(in the rows, 128 means zero)
Known rows, with every step that occurs:
F-Y-R-E: [128 232 127 158 130  92  83 102 140 119  64 126  74 154  93 139 143 137]
F-R: [133 161 127 134 111 115  78  97 162 113  99 130  93 126  97 138 147  80]
E-B-Y: [131  88 138 136 134 111 110 113  82 118 139 133  72 159 151 143 159 103]
R-E-B-Y-W: [122  80 148 135 137  98 131  80  64 111 152 123  83 140 101 154 164 109]
R-E-B-Q: [161 109 135 126 155 106 131  77  82 128 126 113  23 161 103 180 151 115]
Y-F-R-E-B-Q: [170  75 134  86 142  92 116 112 127 129 115 133  68 123  94 158 156  75]
Y-F-R-E: [146 124 128  96 130  75  96  95 169 120 100 141 116 117  84 154 153  78]
B-Y: [111 138 143 141 111  98  99  96  78 115 120 131  81 151 121 143 152 109]
F-B-Q: [158 163 139 153 121 109 133 110  46 135 132 111  28 162 167 166 140  99]
R-B-Y-F: [110 135 113 122 138  77 117 113  76 119 139 109 116 178 126 141 152  95]
R-E-B: [149 128 126 132 158  98 120  71 121 121 124 122  66 161 109 173 155 112]
Y-R-E-B: [157 167 100 143 149 101  94  91 107 121 104 114  80 145 139 159 157 121]
B-Y-F-R: [122  94 144 103 105  83  87 126 118 117 108 147 119 118 110 130 158  75]
R-B: [118 190  97 152 145 103 110  86 103 118 135  95  90 188 119 150 139 106]
W-Y-R-B-Q: [121 225  95 141 143 106 112 110  53 122  77  87  68 163 174 145 126 117]
F-R-E-B-Q: [164  95 139 121 142 114 110  87 132 120  95 124  45 132  84 160 156  87]
W-Y: [110 189 132 130 129 100 112  95 107 120  85 124  85 147 158 150 127 112]
B-Y-R-E: [123 168 126 147 123  82  88  85  72 113  83 122  89 140 122 154 160 122]
E-B: [148 124 119 134 143 119 112 105 110 125 151 124  68 162 143 150 150 104]

Rows:
[118 166 131  97 132  79 119 117 111 127 103 135 107 138 166 147 128  99]
W-Y-F
[161 108 128 129 140 129 123 113  69 132 152 112  19 161 134 158 146 104]
E-B-Q
[141 188 126 155 145 103  94 114 147 121  83 126  69 159 114 135 150 134]
F-Y-R-E-B
[137 122 119 142 131 113  92 126  67 120 125 124  82 147 170 133 162 110]
E-B-Y-R
[145 172 120 126 153 102 120  97  66 125  70 108  49 141 169 161 138 122]
W-Y-R-E-B-Q
[130 234 110 163 133 112  95 134  94 124  88  93  48 181 111 124 134 127]
F-Y-R-B-Q
[102 156 115 152 134  96 110  92  72 113 122 101  95 184 127 144 150 107]
R-B-Y
[152 109 131 127 144 106 102  81 171 116  91 129  85 133  93 154 159  86]
F-R-E-B
[128 227  73 161 137 105  85 104  93 119 115  90 101 171 145 141 142 112]
Y-R-B
[128  69 152 130 125 105 108  88 112 103 117 129 103 111  80 136 167  78]
F-R-E-B-Y-W
[ 90 143 122 155 123  99 123  94  41 105 165  96 113 165 106 131 150 102]
R-B-Y-W
[138  66 136 105 137  96 114 135  85 125 152 141  94 150 155 139 161  93]
E-B-Y-F
[113 157 116 100 140  81 113 121 146 117  78 120 132 140 147 135 134  75]
W-Y-F-R-B
[137 170 132 164 125  83 110  99  58 120  86 125  83 152 179 157 162 112]
F-B-Y-R-E
[163 135 132 112 123  88 135 135  57 141 148 125  56 153 166 162 142  85]
Y-F-B-Q
[129 170 137 113 134  76 138 128  97 131 106 135 108 144 213 151 132  91]
W-Y-F-B
[126 146 123  93 137  90 122 124 109 124  81 111  94 138 140 141 130  76]
W-Y-F-R-B-Q
[110 141 122 144 124 104  88 100 125 107  88 111 110 154 101 131 156  80]
F-R-B-Y
[126 143 149 159 114  93 121 111  64 122 116 129  78 161 179 150 155  99]
F-B-Y
[141  74 140 107 151  76 125  98  98 123 125 138  90 155 121 164 165 104]
R-E-B-Y-F
[136 154 112 139 127 118 101  96 115 118  99  95  62 156  87 143 143  80]
F-R-B-Q
